Each row comes from the steps of one path. Every step used is in the known rows, and no mark comes twice. Write the path behind each row, first mark first.
(in the rows, 128 means zero)
Known rows:
z-k-j-x: [ 87 141 149  88 111 149 184 128 194 111 109 196 143 137 115  97 136 114
 123 111 132 150  84 155 100 126  88 158 105  91 133 135 107 163  82 133
 142 129 102]
x-m-j: [113 182 102 152 128 139 137 159 163 136 102 108 121 153 160 130 136  84
 144  98 124 143 158 138 143 120 130 134 130  91 163  65 170 137 148 192
 125  91 146]
m-z: [195 116 114 126 130 145  97  95  86 122 126 112 145 139 141 157 124 138
 144 179 107 116 160  97 147 139 158 133 132 162 144 131 157 116 161  86
 175 135 156]
x-j-k: [100 130 147 118 138  99 133 139 150 120 100 154 166 154 155 106 181 120
  92 119 134 143 131 101 106 111 176 134 115 165 132 117 125 152 114 108
 149 128 154]
n-m-y: [128 129 114 156 167 111  52 150  64 153 144 153 127 107 139  99 166 180
 147 129 146 130 120 125 165 122 194 121 141 141 128 149 154 154 129 179
  46 117 142]
m-j-k-y: [136 124 108 173  85 147 117 134 172 126 134 125 124 156 129 117 172 134
  74 127 108 151  93 130 131 109 136 113 143  83 120 108 148 136 133 122
  68  80 144]
n-m-j-x-y-r: [126 115  61  91 127 145 132 115 172 140 168 166 115 135  99  96 132 141
  83  73 120 116 104 170 100  83 104 150 177 146 108 151 110 144 200 155
  93 173 158]
j-n-m-y: [126 130 155 141 150  91  53 152  53 164 136 158 131 118 143 119 183 164
 153 124 156 111 124 120 171 111 195 103 133 165 129 136 151 159 126 177
  21 123 136]
k-m-y-x-z: [164 108 142 156 134 190 116  95 121 125 125 153 135 109 125 110 100 129
 118 117 122 182  95 139 124 108 184  70 192 174 147 182 144 150 170 104
 123 131 170]
b-z-k-m-y: [173 169 111 111 144 121  93 161  88 114 116 129 128 140 155 123 130 180
 198 108 101 117 114 118 120 141 149  76 137 126 142 148 163 139  85 170
  89 124 108]
z-k-j-x-y-r-m: [136 113  90  81 119 125 129 121 151  98 142 137 124 147 125 113  71 139
  63  85 191  90 114 166  89 129 101 142  98 124  88 156  62 141 149 149
 109 148 116]
r-x-y-z-k-m: [125 142  99 128 131 121 169 177 142 112 131 156 131 119 151  91  70 115
 156 101  86 143 106 144  98 147  71  92 105 111 106 150 133  75  90 151
 161 119  79]
b-z-m: [155 109 129  95 152  93 100  94  50 119 158  70 163 113 108 146 109 156
 113 179 124 108 148 124 158 190 146 170  76  89 117 155 135  97 135  87
 159 150 128]
y-r-x: [154 139  31  65 152 147 132 146 161 146 153 156 184 177 113  77 145 124
 130 107 143 132 117 173  47 143  90 146 136 124 108 150 129 162 155 142
 128 216 125]
m-x-y-z-k-b: [116 114 138 161 115 101 156 175 136 107 108 123 108  94 107 119  88 135
 169 103  68 131 135 114 122 106  76 118 147 149 102 128 118  67 115 101
 195 102  56]
x-y-m-z-k-j: [119 134 145 101 119 143 163  77 129 114  78 127  73 118 113 174  81 131
 164 146 121 117 119 113 122 145  85 120 112  94 158 134 109 138  92 111
 185 124 153]
y-r-m: [152 113  71  72 156 123 101 129 117  86 155 112 153 157 152  90 105 129
  67 114 209  82 164 140 114 134 154 174  92 150  93 141  89 141 182 156
 113 136 116]
x-m-y-z: [115 110 121 136 194 153  69 190  99 122 170 129 113 119 135 137 183 139
 173 127  98 118 149 150 135 149 169 107 134 137 168 151 134 103  74 129
 108 108 156]
k-j-n-m: [ 79 121 196 123 149  90 121 117  75 142 124 194 121  89 165 110 128 101
  95 148 182 112 129 110 211 120 150 156  84 184 107 125 110 148 159 174
  96  89 126]
x-j-k-y-z: [103  88 126 164 155 164 104 157 151 112 175 136 109 118 131 145 179 121
  83 158  88 133 105 142 130 144 144 131 128 126 136 137 105  99  82  89
 126  84 170]
z-m: [111  91 128 113 148  63 110 111  68 136 148  91 160 114  97  97 121 135
 121 160 154 124 160 129 140 155 142 172  81  57 101 137 140  93 147 113
 139 137 127]
k-b-z-m-j: [145 171 118 140 124 118 129 115 115 129 120  89 121 125 125 169 109 112
 132 152  98 131 113 119 153 131 129 161 140  89 144  85 173 116 130 146
 146 126 136]
b-z-k-y-m-j-x: [119 179  94 130  86 200 174 128 196 134 148 140 130 139 138 139 167 121
  97 108  87 169  88 175 146 132  96 150 137  92 150 122 160 146  99 135
  89 144 121]
k-b-z-m-j-n: [137 153 202 103  99  75 122 128  92 144 100 113 139 149 131 187 154  80
 142 137 125  93 133 111 163 106 136 129 115 153 143  68 152 132 134 139
  96 130 114]
z-k-b: [115 136 120 123 128  85 158 167 121 101  85 134 144 111 123  80 108 144
 164 102  86 134 142 115 129 116  91 145 121 140  93 125 138 104 142 123
 192 106  47]
r-y-z-k-b: [112 116 129 139 150  97 143 180 123 111 118 136 129 103 113 110 116 134
 169 134  67 138 148 113 119 130  89 133 135 156 101 123 145  75 104 110
 192 111  62]
y-r-x-m-z-k: [147 174  71 105 114 115 175 122 132 135 125  76 154 158 134 115 112 172
 187 117 124 103 164 118  74 160  80  88 116 115 101 128 157  85 125  97
 203 191  89]
r-x-z-m-y: [160 110 126 137 139  99  58 122  61 163 131 109 140 122  92 130 139 184
 172 125 130 139  84 156  99 144 169  85 150  85 125 166 163 135  99 118
  73 175 155]
r-y-m-x-j: [112 136 145 166 137 130 119 118 148 158 108  91  92 129 173 196 113  87
 126 157 154 141 196 105 142 153 113 147 134 145 153  82 115 144 120 156
 156 112 199]
k-b-z: [195 135 123  91 155 155  99 136  82  78 118 126 154 114 149 160 107 148
 122 146  58 117 132 121 179 167 133 163 112 199 141 159 124 139 152  98
 186 110 102]
z-k-j-n-m: [ 72 132 192 125 138  79 141 115  84 144 119 176 123  93 155 106 126 111
 109 146 183 107 128 103 191 120 140 147  81 169 100 116 113 136 145 166
 107 101 104]
b-k: [136 149  95 127 154 126 144 151 156 122 144  83 133 152 103 113 137 128
 123 130 145 159 171 112 129 123 133 143 143  48 169  73 156 146 133 157
 104 136 101]
r-x-j-k-b-z: [181 158 127  93 145 151 120 145 103  95 110 158 163 124 167 162 113 153
 109 130  57 137  99 127 152 171 114 133 120 219 129 169 123 148 118  88
 192 141 114]
r-m-z-k-j-x-y: [139  91 144 143  75 137 126 119 158 138 110 171 109 120  87 162  67 136
  87  96 104 142  66 179 105 126  75 100 112 100 124 165  76 136 113 110
 113 134 139]
y-m: [110 112  88  91 163 165 124 117  91 121 139 110 128 114 145 109 170 114
 118 128 125 150 199 144 192 148 152 179  97 127 164 159 151 135 155 126
 111 132 150]
z-k-j-x-m-y-r: [118 164  73  36 164 139 133 136 145 118 147 148 110 160 137  89 162 183
 177  63 149  87 140 155  85 120 104 110 167 136 123 160 128 161 139 171
 108 172 150]

Write each row's path:
[132 131 107 148 148 174 100 139 119 141 165 157 154 148 129 106 136 135
 104 131 188 159 158 131 134 120 171  93 156 141 147 167 119 170 151 154
  60 136 161] | r-m-y-x
[172  71 155 181  75  98  97 121 108 146 123  86 101 103  80 181  46 136
 123 114  97 126 136 128 138 120  89 103 142 113 115 145  94  83 157  93
 131 119 124] | k-b-z-m-x-y
[ 93 164 114 154 109 158 158 144 187 145 148 199 151 123 145  88 157 101
  84 109 124 176  81 160 152  98 128 171 141 121 125 110 155 150 132 173
  89 125 117] | n-m-j-x
[159  77  88 156 100 122  86 155 143 172 117 147 154 142  64 136  98 120
 105  94  92 160  87 194  70 135  90 104 114  86 129 155  97 144 144 119
  91 164 140] | r-x-y
[116 106  77 123 139 184 113 114 101 128 154 104 100 108 148 124 161 134
  87 130 113 155 170 167 208 165 117 159 102  94 145 169 141 134 157 126
  80  99 169] | k-y-m
[174 120  99 129 116 186 116  80  77 130 151 112 107 119 169 165 143 161
 115 165  92 140 159 118 202 155 131 110 139 164 141 177 172 105 151  69
 137 135 183] | j-k-y-m-z
[102 118 139 176 121  97 158 172 123 115 119 138 102  73 121 106  78 143
 157 106  77 135 128 113 147 107  76 122 146 163  85 137 120  61 123 112
 191  96  54] | n-m-x-y-z-k-b
[158 171 109  94 134 123 167 144 117  82 114 126 147 128 178  98  74 134
 154 120  96 122 135 108 133 160 105 118  90 134 115 140 145 100 119 151
 178 105  67] | b-z-k-m
[ 83 149 128 152 165 130 112 123 125 166 127 147 124 128 147 156 128 127
 108 144 160 156 136 138 128 150 133 121 143 120 149 130 105 180 131 165
 132 131 230] | z-m-y-x-j
[ 75 128 202 141 132 109 154  94  92 148 125 184 120  81 151 109 109 109
  95 144 185 129 114 107 190 114 145 122 110 189 101 137 113 138 159 146
 116 110 122] | y-x-z-k-j-n-m
[131  95 119 138 189 153  62 174 107 118 170 127 119 124 106 144 198 133
 166 154  95 115 130 134 115 128 194 129 147 133 175 136 132 114  70 116
  98 119 154] | m-y-z
[128 151 151  78 138 139 160  94 145  84  78 118 110 135 113 161  99 126
 157 159 129 103 113 101 104 160 111 151  90  93 161 113  97 161  81 121
 194 112 117] | b-z-k-j
[102 122 106 135 143 112 156 150 153 107 140  68 151 138  83 109 165 129
 166 151 111 106 153 106  65 133 146 144 100  84 135  95 129  76  75  89
 175 141  68] | y-z-k
[109 150 152 111 134 127 167  81 125 109  86 145  91 112 132 145  82 133
 159 166 146 112 113  91 129 144 102 137 108 109 135 119 115 138  97 129
 198 109 133] | n-m-z-k-j
[103 107 122 186 112 106 155 144 153 131 148  70 119 110  79 127 120 137
 153 136 112 112 140 105  82 118 123 116 119  94 117 105 110  53  85  90
 157 135  71] | n-m-x-y-z-k
[110 101 110 153 124 107 143 150 155 122 137  69 135 130  59 129 143 135
 154 132  92 110 133 123  59 127 130 121 106  75 134 107 112  71  80  82
 158 144  80] | x-y-z-k
[155 106 116 196  64 142 133 103 167 123 119  51 112 131  97 133 109 156
 113 135 118 131 104 130  96 135 108  97 136  57  97 109 122 104 137  88
 123  90 103] | m-x-z-k-y
[ 82 144 122 147 163 150 136 122 158 148 117 154 139 136 154 144 125  91
  82 147 156 161 151 133 127 144 130 150 128 139 153 114  90 185 157 158
 165 114 217] | y-x-j
[111 132 199 116 109  76 120 134 110 154 122 106 135 156 115 177 182  60
 142 148 145  91 142 113 139  97 157 131 114 125 155  54 149 118 115 140
  79 132 129] | y-z-m-j-n
[136 127 172 171  73  92 171  93 144 129  96  50 142 122 102 119 109 132
 158 127 153 113 133  81  84 101 154  97 132 132 102  87 136  85 128  78
 164 146  52] | j-n-m-x-z-k
[ 95 140 153 144 154 165 120 123 105 163 159 203 126 120 136 112 146 128
 119 139 182 159 140 118 171 107 157  89 169 170 150 166 123 179 151 168
  59 126 177] | k-j-n-m-y-x
[138 127 148 152 101 102 166 140 132  99  75 112 127  97 121 100  77 141
 169  98  87 141 125 105 120 102  99 118 154 162  91 125 138  91 146  94
 210 108  48] | m-x-z-k-b
[114  85 172 116 123 105 135  73  96 129 130 131 137  87  96 112  86 134
 102 140 137 153  80 160 132 150 130 144 113  81  99 172 131 107 130  81
 158 146 145] | k-j-x-z-m
[187  84 169 176  93 153 117  82 146 111  98  72 130 118 112 138  93 102
 132 133 136 142 129 101 106  96 185 116 171 157 136 114 130 115 169  71
 166 115 123] | m-x-z
[121  59 170 188 127 133  96 154 126 142 172 122  95  97  97 172 127  92
 118 143 105 112 137 126 141 105 143 115 139 160 144 126  88  71 111  96
 110 105 136] | j-n-m-x-y-z
[118 165  69 100 167 128 107 145 156 164 112 155 138 161 152 148 138 130
 126 112 140 130  97 172  62 162  95 137 136 132 129 121 103 199 119 178
 142 181 206] | m-y-r-x-j
[163 147  31  69 155 147 106 155 146 157 154 158 171 181 111  89 161 151
 158  97 140 128 103 178  41 139 102 118 157 123 118 159 139 175 132 154
  92 225 137] | m-y-r-x
[141 103 159 164  95  87 132 110 120 136 141  55 130 128 115 128  94 109
 156 157 182 116 197  76 132 116 130 144 132  87 109  96 131  76 144 111
 145 119 101] | z-m-x
[167  89 170 198 101 147 120  78 127 122 115  93 121  87 132 121  77 115
 114 136 148 149 120  98 142  98 186 120 168 178 113 128 132 105 180  87
 160 107 120] | n-m-x-z
[143 146 124 119 121 116 173 133 129  91  95 132 139 115 164  74  64 122
 153 101 106 143 114 118 114 132 118 102 112 129 102 140 151  94 134 142
 180 102  75] | x-z-k-m
[ 79 134 151  94 123 161 184 136 196 107 126 198 133 128 112 106 144 110
 125 120 120 148  80 158 100 130  91 156 111  98 139 138 102 147  63 123
 149 127 107] | y-z-k-j-x
[117 139 145 120 116 105 147 128 168 112 117 131 143 162 175 116 147 121
  90 109 178 119 151  82  98  96 159 122 138 188 110 113 107 137 123 115
 148 137 144] | y-r-m-x-j-k
[165 111 120 115 115 190 122  75  87 140 131 148  87 103 145 189 102 142
 125 146  81 145 136 146 190 150 102 114 140 163 162 187 142 122 140  83
 148 150 198] | k-j-x-y-m-z
[ 96 148 146  91 129 168 177 136 199 114 129 206 124 134 122 109 130 109
 104 110 136 173  89 161 131 126  84 156 132  81 156 129 115 182  91 156
 114 125 122] | b-k-j-x
[123 133 224  71 102  85 146 104 111 127  71 135 124 159 124 180 146  87
 168 149 158  74 141  92 124 115 124 111  92 151 152  82 110 153 104 119
 131 125 116] | m-z-k-j-n
[112 135 202 174  86  94 161 113 133 140 120 109 104 114 154 132  98  95
 151 145 203 101 176  56 163  91 125 124 131 161 107  78 113 103 138 147
 126  96  79] | z-k-j-n-m-x
[111 117 134 195  94 132 119 127 155 138 139 136 108 122 165 124 138 148
  56 134 137 147 103 121 159 130 117 111 132 120  90 128 112 130 137 125
  95  68 160] | n-m-x-j-k-y
[157 128  56  48 175 133  86 125 121 118 156 122 131 169 112  93 189 172
 162 100 146  81 153 131  82  99 165 142 179 149 135 142 137 168 172 158
  85 175 160] | m-y-r
[120 162 165 120  94 127 138 132 137 156 115  99 105 163 137 185 188  70
 124 121 140 120 154 126 174  97 130 116 134 115 179  51 163 156 131 166
  34 124 137] | b-k-y-m-j-n
[ 97 150 142  84 110 173 191 107 172 117 119 191 122 124 135 122 131 125
 129 120 120 154  95 154 133 140  79 147 115 112 141 157 124 152  82 117
 151 144 124] | y-m-z-k-j-x
[106 170 101 184 133 132 129 128 145 146 126 136 119 116 149 114 137  92
 105 142 138 150 117 111 166  94 166 172 145 114 139  65 170 139 158 198
 104  97 138] | n-m-j
[167 132  64  38 178 120  85 105  86 120 176  99 129 153 109 117 166 195
 156 118 141  71 146 131  99 130 154 140 167 137 123 163 140 146 161 136
  99 195 163] | b-z-m-y-r
[141 110 117 211  71 138 135 101 154 130 132  66 106 109 112 121  99 164
  99 137 127 135  95 128 123 138 108 101 133  70  80 120 123  97 145  99
 118  85 101] | n-m-x-z-k-y
[115  77 120 158 151 168 103 159 145 105 185 133 121 122 117 126 186 124
  90 158  87 132 113 137 131 135 153 131 129 123 135 144 117  88  90  78
 113  87 145] | j-k-y-z
[141 147 162 107  89 104 111 133 139 136 114 112 128 183 145 171 163  72
  99 118 177  77 134 128 134  91 144 123 117 147 134  57 123 158 153 172
  43 116 128] | k-y-r-m-j-n
[113 145 173  74 129  66 102 140 101 179 108 143 148 169 142 175 170 104
 141 118 167  87 120 152  99 137 113 106 107 158 125 100 109 177 116 157
  85 182 171] | z-m-y-r-x-j-n
